Each row was made from one walk, in order. Every step used is in the known rows, and no mark comes twice. Write each row's walk.
Known rows
lasu, dotenu, kurab, puvulab, zutet: [-3.88  0.81 -0.85 -2.04 -0.46  0.07  1.03  0.17 -1.93  3.64  0.14  1.06
 -1.69  0.64 -1.15  2.31  0.50 -1.06 -2.89  1.48  3.01 -0.41]
moma, kurab, dotenu: [-2.21  2.83 -1.22 -1.82  1.91 -0.18  1.14  1.76 -0.06  3.48 -0.25  2.34
 -0.20 -1.53  0.85  0.26  0.90 -3.35 -2.16  0.24  3.39  2.02]
lasu, zutet, moma, kurab, mopub: [-2.32 -0.29  0.04 -0.69  3.23  0.23  1.48 -0.26 -0.42  1.45 -0.11  0.58
 -1.00 -1.99 -2.21 -0.57  0.14 -3.98  1.02  0.75  1.94  0.10]
mopub, dotenu, kurab, puvulab, zutet, moma: [-3.73  0.85 -0.15 -0.53 -1.42  0.63  0.63 -0.81 -2.71  2.12 -0.19  0.82
 -2.59 -0.74 -3.16  3.66  1.15 -0.91 -4.41  1.49  1.16 -1.59]
kurab, puvulab, zutet, lasu, dotenu: [-3.46  0.03 -1.82 -1.34  1.62 -2.58  1.24  0.85 -2.19  3.52  0.68  0.89
 -0.29 -0.04 -2.47  1.06 -0.21 -1.97 -0.08  1.71  1.47  0.90]
zutet, moma: [-1.61  1.58  0.17 -2.11 -0.81 -0.44  1.91 -0.60 -1.01  3.16 -1.37  0.66
  0.87 -2.19 -1.56  1.44  1.16 -1.65 -1.25  0.67  0.93  2.52]
zutet, lasu, dotenu, kurab, puvulab: [-2.95  0.50 -0.90 -1.01  2.85 -1.77  1.39  0.66 -1.71  4.50 -0.04  0.32
  0.35  0.21 -1.28  1.44  1.77 -0.52 -3.17  0.92  2.09  3.12]
moma, puvulab, kurab: [-2.84  2.36  0.12 -1.82  1.89 -1.53  1.91  0.33 -1.00  1.02 -0.66  1.47
 -0.01 -1.25 -0.18  1.32  0.49 -1.66 -0.24  1.01  2.62  2.21]
mopub, dotenu, kurab: [-3.73  2.33 -1.28 -0.82 -0.92 -0.15  1.84 -1.72 -1.06  4.99 -2.40  1.57
 -0.42 -1.62  0.36  2.24  2.21 -0.46 -5.04  0.31  2.26  3.20]
dotenu, kurab, puvulab, zutet, moma: [-2.14  1.09  0.67 -1.65 -0.69  0.73  0.36  0.48 -2.72  1.79 -0.16  0.83
 -1.90 -0.20 -2.81  3.47  0.30 -1.90 -2.89  1.16  0.99 -2.42]
zutet, moma, kurab: [-1.41  2.91  0.11 -1.25  2.36 -0.69  1.81  1.29 -0.88  2.17  0.11  1.31
  0.17 -2.27 -1.33  0.62  1.10 -2.95 -0.98  0.38  1.15  2.92]
zutet, lasu: [-1.69  1.84 -1.35 -1.65  2.03 -2.79  2.09  0.36 -1.43  4.19 -1.50  1.13
  1.77 -1.64 -0.66  0.80  0.91 -2.31 -0.48  0.31  0.64  3.29]
puvulab, zutet, lasu, dotenu, kurab: [-2.78  1.75 -2.60 -2.45  2.99 -1.34  1.96  0.88 -2.63  4.43  0.29  0.92
  0.43 -0.04 -2.74  1.78  0.78 -0.87 -3.86  1.36  2.37  2.68]
mopub, puvulab, zutet, lasu: [-3.79  1.12 -2.15 -1.40  1.30 -2.98  1.52  0.00 -2.74  2.59  0.70  0.89
  0.83 -1.68 -2.46  1.05 -0.90 -1.32 -3.33  1.29  1.16  0.57]
lasu, zutet, moma, puvulab, kurab, dotenu: [-3.01 -0.95  0.59 -2.76  1.70  0.52  1.76  1.68 -0.50  0.04  0.72  0.35
 -0.39 -1.58 -2.94  0.89  0.49 -2.17 -0.44  1.92  5.25  1.39]
dotenu, kurab, puvulab, zutet: [-3.00  1.64 -0.23 -1.81 -1.43  0.12  0.44  0.11 -2.37  2.90 -0.97  1.46
 -2.10  0.37 -0.41  3.27 -0.11 -2.37 -2.61  0.82  1.76 -3.03]
zutet, lasu, dotenu: [-2.66  1.14 -2.01 -1.61  2.57 -2.86  2.51  0.17 -1.02  5.12 -0.46  0.82
  2.12 -1.27 -1.44 -0.03  1.32 -0.88 -1.16  1.00  1.95  5.55]
zutet, moma, puvulab, kurab, mopub, dotenu: [-3.60  0.43  0.23  0.78  3.25  0.05  1.42 -2.51 -1.62 -0.22 -0.38  0.78
 -1.45 -1.85 -3.02  1.20  1.48 -0.10 -1.61  1.78  1.37  1.06]
mopub, puvulab, zutet: [-4.43  1.46 -1.37 -1.82 -1.72 -1.41  1.38 -0.94 -1.81  2.58 -0.14  1.29
 -0.10 -1.76 -1.05  1.13 -1.21 -1.24 -3.59  1.27  1.87 -0.49]
mopub, dotenu, kurab, puvulab, zutet, lasu: [-3.90  1.14 -1.91 -0.01  1.30 -1.42  0.79 -0.35 -2.96  3.40 -0.56  1.26
 -1.78 -0.17 -2.31  3.16  1.04 -1.56 -3.92  1.31  1.14 -0.81]
kurab, mopub, puvulab, zutet, lasu, dotenu: [-4.61 -0.80 -2.81 -0.17  3.02 -1.88  1.29 -1.85 -2.55  2.72  1.37  0.40
  0.19 -0.86 -3.39 -0.53 -0.78  0.18 -3.16  2.18  1.52  0.52]
puvulab, kurab, dotenu: [-2.70  2.27 -0.46 -2.45  2.40  0.34  1.37 -0.05 -0.83  2.78 -0.83  1.58
 -0.76 -0.68  0.77  2.15  0.26 -1.02 -0.42  1.54  3.77 -0.32]
kurab, mopub, puvulab, zutet: [-4.44  0.07 -1.19 -0.52 -0.28 -0.58  0.69 -2.80 -2.20  1.91 -0.31  1.16
 -0.98 -1.34 -1.20  0.64 -1.34 -0.96 -2.78  1.26  1.09 -2.72]
kurab, puvulab, zutet, moma: [-2.33  0.70  0.44 -1.77 -1.54 -0.44  0.68  0.29 -2.16  1.60 -0.27  0.88
 -1.46 -0.82 -2.71  2.56 -0.44 -2.57 -0.18  1.23  0.57 -2.39]
moma, puvulab, zutet: [-3.01  1.68 -1.06 -2.64 -1.72 -1.60  1.47  1.02 -1.49  2.06 -0.83  2.19
  0.25 -1.42 -1.68  1.05 -0.05 -3.21 -1.92  0.36  2.15  1.75]

Which walk is each row?
[-4.38  0.63 -2.84 -1.63  2.37 -1.59  1.72  0.06 -2.77  3.54  1.57  0.36
  0.59 -0.70 -3.21  1.00  0.04  0.68 -6.60  1.80  2.80  2.48]  mopub, puvulab, zutet, lasu, dotenu, kurab
[-2.22  0.11 -0.44 -2.17  1.33  0.73  1.50  2.38  0.08  2.07  0.57  0.87
 -0.30 -2.04 -1.93 -0.18  0.71 -3.93 -1.04  0.76  4.41  1.68]  lasu, zutet, moma, kurab, dotenu
[-3.02  2.47 -0.64 -1.24  0.93 -0.75  0.57  1.70 -1.46  1.68  0.57  2.29
 -2.26 -0.39 -0.32  1.57 -1.00 -4.15  0.53  0.63  1.38 -2.40]  moma, kurab, puvulab, zutet
[-4.53  1.27 -1.03 -0.67 -1.89 -0.04  0.68 -1.06 -2.20  3.18 -1.14  1.66
 -2.74 -0.24 -0.78  3.38  0.67 -1.29 -4.11  1.06  1.88 -1.99]  mopub, dotenu, kurab, puvulab, zutet
[-2.03  1.98 -2.10 -2.14  1.54 -2.57  1.67  0.63 -2.40  3.34 -0.84  1.61
  0.76 -1.11 -2.06  1.71 -0.38 -2.85 -0.50  0.82  0.62  0.44]  puvulab, zutet, lasu
[-3.00  1.13 -2.27 -2.31  2.89 -1.92  1.66  2.11 -2.32  3.06  1.03  1.22
  0.91 -0.40 -3.69  0.90  1.27 -1.61 -5.13  0.88  3.05  4.78]  moma, puvulab, zutet, lasu, dotenu, kurab
[-3.80  0.43 -2.05 -0.02  3.39 -0.84  0.49 -1.79 -3.58  2.28  0.45  0.55
 -0.67 -0.59 -2.78  1.26 -0.46 -0.67 -5.38  1.22  0.89 -2.01]  dotenu, kurab, mopub, puvulab, zutet, lasu
[-5.18  0.05 -1.97 -0.87  1.24  0.81  0.86 -2.62 -2.40  3.00  0.79  0.49
 -1.40 -0.41 -2.02  0.58 -0.29  1.18 -6.23  1.90  2.96 -0.45]  lasu, dotenu, kurab, mopub, puvulab, zutet
[-4.45  2.17 -0.41 -1.25  1.93 -1.32  2.03 -1.66 -1.32  1.56  0.11  0.67
 -0.30 -1.67  0.37  1.51 -0.73  0.64 -1.96  1.85  2.38 -0.34]  mopub, puvulab, kurab
[-2.34 -0.42  0.37 -2.65 -1.11 -0.59  2.35 -0.16 -0.49  3.22 -1.31  0.07
  0.84 -2.33 -2.27  0.69  0.42 -2.46  0.24  0.98  2.53  1.65]  lasu, zutet, moma
[-4.17  0.48 -0.59  0.14  0.84  0.35  0.73 -3.13 -1.91  2.87 -0.88  0.60
 -0.55 -1.29  0.07  0.73  0.51  0.09 -5.48  0.68  1.71 -0.32]  dotenu, kurab, mopub, puvulab
[-4.07  1.36 -0.90  0.56  2.75 -0.63  0.91 -1.38 -0.78  1.85  0.36  1.25
 -0.67 -2.11  0.24 -0.99 -0.19 -1.55 -2.81  0.57  1.25  0.26]  moma, kurab, mopub, puvulab
[-2.33  2.28 -0.55 -0.18  3.54 -0.18  1.07 -0.94 -0.57  2.70 -0.97  1.98
 -1.04 -1.40  0.64 -0.37  0.36 -3.36  0.11  0.01  1.07  0.21]  moma, kurab, mopub
[-2.86  0.48 -2.64 -0.90  4.60 -0.53  1.17 -1.00 -2.93  3.84 -0.14  0.84
 -0.55  0.33 -2.93  1.15  0.53 -0.86 -3.16  1.47  1.67  0.63]  puvulab, zutet, lasu, dotenu, kurab, mopub
[-2.11  1.65  0.84 -2.06  2.61 -0.49  1.86  0.73 -1.34 -0.01  0.14  0.77
  0.04 -1.80 -2.36  1.53  0.84 -1.15 -0.67  1.50  2.00  2.56]  zutet, moma, puvulab, kurab
[-4.39  0.72 -1.33 -0.58  0.02  0.54  0.39 -2.82 -2.70  2.17 -0.26  0.98
 -1.61 -0.67 -1.33  1.47 -0.64 -0.49 -5.54  1.27  1.70 -2.75]  dotenu, kurab, mopub, puvulab, zutet
[-2.30  1.51 -1.75 -1.99  1.05 -2.81  1.48  1.72 -2.41  2.06 -0.15  1.87
  1.21 -1.32 -2.94  0.76  0.24 -3.54 -1.93  0.35  1.37  2.60]  moma, puvulab, zutet, lasu
[-2.53  1.42 -1.04 -1.29  1.74 -1.55  0.47  1.05 -3.33  2.94 -0.16  1.06
 -1.19  0.37 -1.73  2.99  0.12 -2.47 -2.31  0.87  0.94 -1.93]  dotenu, kurab, puvulab, zutet, lasu
[-3.22 -1.64  1.16 -1.33  3.62  0.11  1.62 -0.97 -1.11 -0.64  0.05 -0.13
 -1.06 -1.37 -3.29  0.23  0.04 -1.99  1.63  1.81  2.67 -0.81]  lasu, zutet, moma, puvulab, kurab, mopub
[-3.09  1.54 -2.08 -0.68  4.72 -2.20  1.04  2.64 -1.81  2.57  2.11  1.52
 -0.97  0.01 -2.24  0.49 -0.19 -3.17  0.04  1.54  1.73  1.18]  moma, kurab, puvulab, zutet, lasu, dotenu
[-4.20 -0.47 -2.13  0.26  4.59 -1.01  1.34 -2.04 -2.31  3.69  0.82 -0.32
  0.64 -0.91 -2.11 -0.35  1.17  1.39 -5.58  1.32  1.98  3.08]  zutet, lasu, dotenu, kurab, mopub, puvulab
[-3.47  1.59 -1.34 -1.46  1.64  0.64  0.56  1.92 -1.75  0.39  2.74  1.30
 -1.24 -1.91 -2.96  0.67 -0.66 -2.12 -4.95  1.62  3.19 -0.44]  mopub, puvulab, zutet, moma, kurab, dotenu
[-2.38  0.79 -0.07 -2.05  1.62 -0.34  2.18  1.56 -0.13  2.12  0.11  0.61
 -0.12 -2.43 -2.06 -0.16  0.49 -3.85  0.27  0.71  2.62  2.00]  lasu, zutet, moma, kurab
[-3.51  0.26 -0.36 -0.54  0.57  1.41  0.37 -2.44 -3.23  0.94  0.58  0.19
 -1.66 -1.27 -3.62  1.75 -0.21 -0.02 -5.65  1.60  1.14 -2.60]  dotenu, kurab, mopub, puvulab, zutet, moma
[-1.81  2.48 -1.04 -2.34  2.19  1.16  0.72  2.46 -1.38  1.26  1.03  1.85
 -1.32 -1.31 -2.59  1.35  0.18 -3.83 -2.12  1.19  2.97 -0.52]  puvulab, zutet, moma, kurab, dotenu
[-1.86  1.81 -0.31 -2.69 -1.04 -0.39  1.63 -0.05 -2.02  2.10 -0.80  1.21
 -0.13 -1.61 -2.90  2.10 -0.16 -2.34 -1.02  1.16  1.01 -0.07]  puvulab, zutet, moma
[-4.05  1.60 -0.78  0.61  3.85 -0.01  1.50 -4.03 -1.29  2.31 -1.90  1.36
 -1.96 -1.01  0.16  1.61  0.47  0.13  0.15  1.82  1.40 -1.32]  puvulab, kurab, mopub, dotenu
[-4.25  1.58 -0.81 -1.55  1.99  0.00  1.30 -0.77 -1.05  1.86  0.62  0.91
 -0.50 -1.45  0.45  1.44 -0.39  0.64 -3.23  1.99  4.22 -0.77]  mopub, puvulab, kurab, dotenu
[-2.40  1.25 -0.34 -0.97  1.44  0.72  0.88 -2.38 -1.59  3.91 -2.42  1.25
 -0.75 -0.65  0.32  1.46  1.22 -1.45 -2.76  0.17  1.40 -0.15]  dotenu, kurab, mopub
[-3.00 -0.45  0.82 -2.50  1.99 -0.77  2.37  0.62 -0.66  0.18  0.37  0.09
 -0.05 -1.72 -2.98  0.94  0.24 -2.22  0.70  1.67  3.52  1.46]  lasu, zutet, moma, puvulab, kurab
[-2.80  2.33  0.05 -0.52  1.07 -1.39  0.96  1.40 -0.50  2.61 -0.08  1.87
 -1.35 -0.94  0.96  0.74  0.37 -3.57  0.37  0.31  1.34  0.49]  moma, kurab, puvulab
[-4.49  0.99 -0.39  0.78  2.65 -0.55  1.35 -2.70 -1.09  0.90 -1.20  1.60
 -1.60 -1.30 -0.74  0.85  1.09 -0.47 -1.16  1.35  2.03  0.84]  moma, puvulab, kurab, mopub, dotenu
[-3.00  1.67 -0.71  1.25  3.39  0.42  1.21 -1.87 -0.76  1.81 -0.38  1.27
 -1.70 -2.36 -2.00  0.19  1.53 -1.82 -1.90  0.86  0.44  1.43]  zutet, moma, kurab, mopub, dotenu
[-4.82 -0.17 -1.23 -0.21  1.23  0.18  1.26 -3.08 -1.27  3.88  0.10  0.02
 -0.27 -0.98 -0.74 -0.32  0.98  1.59 -6.23  1.35  2.99  2.07]  lasu, dotenu, kurab, mopub, puvulab
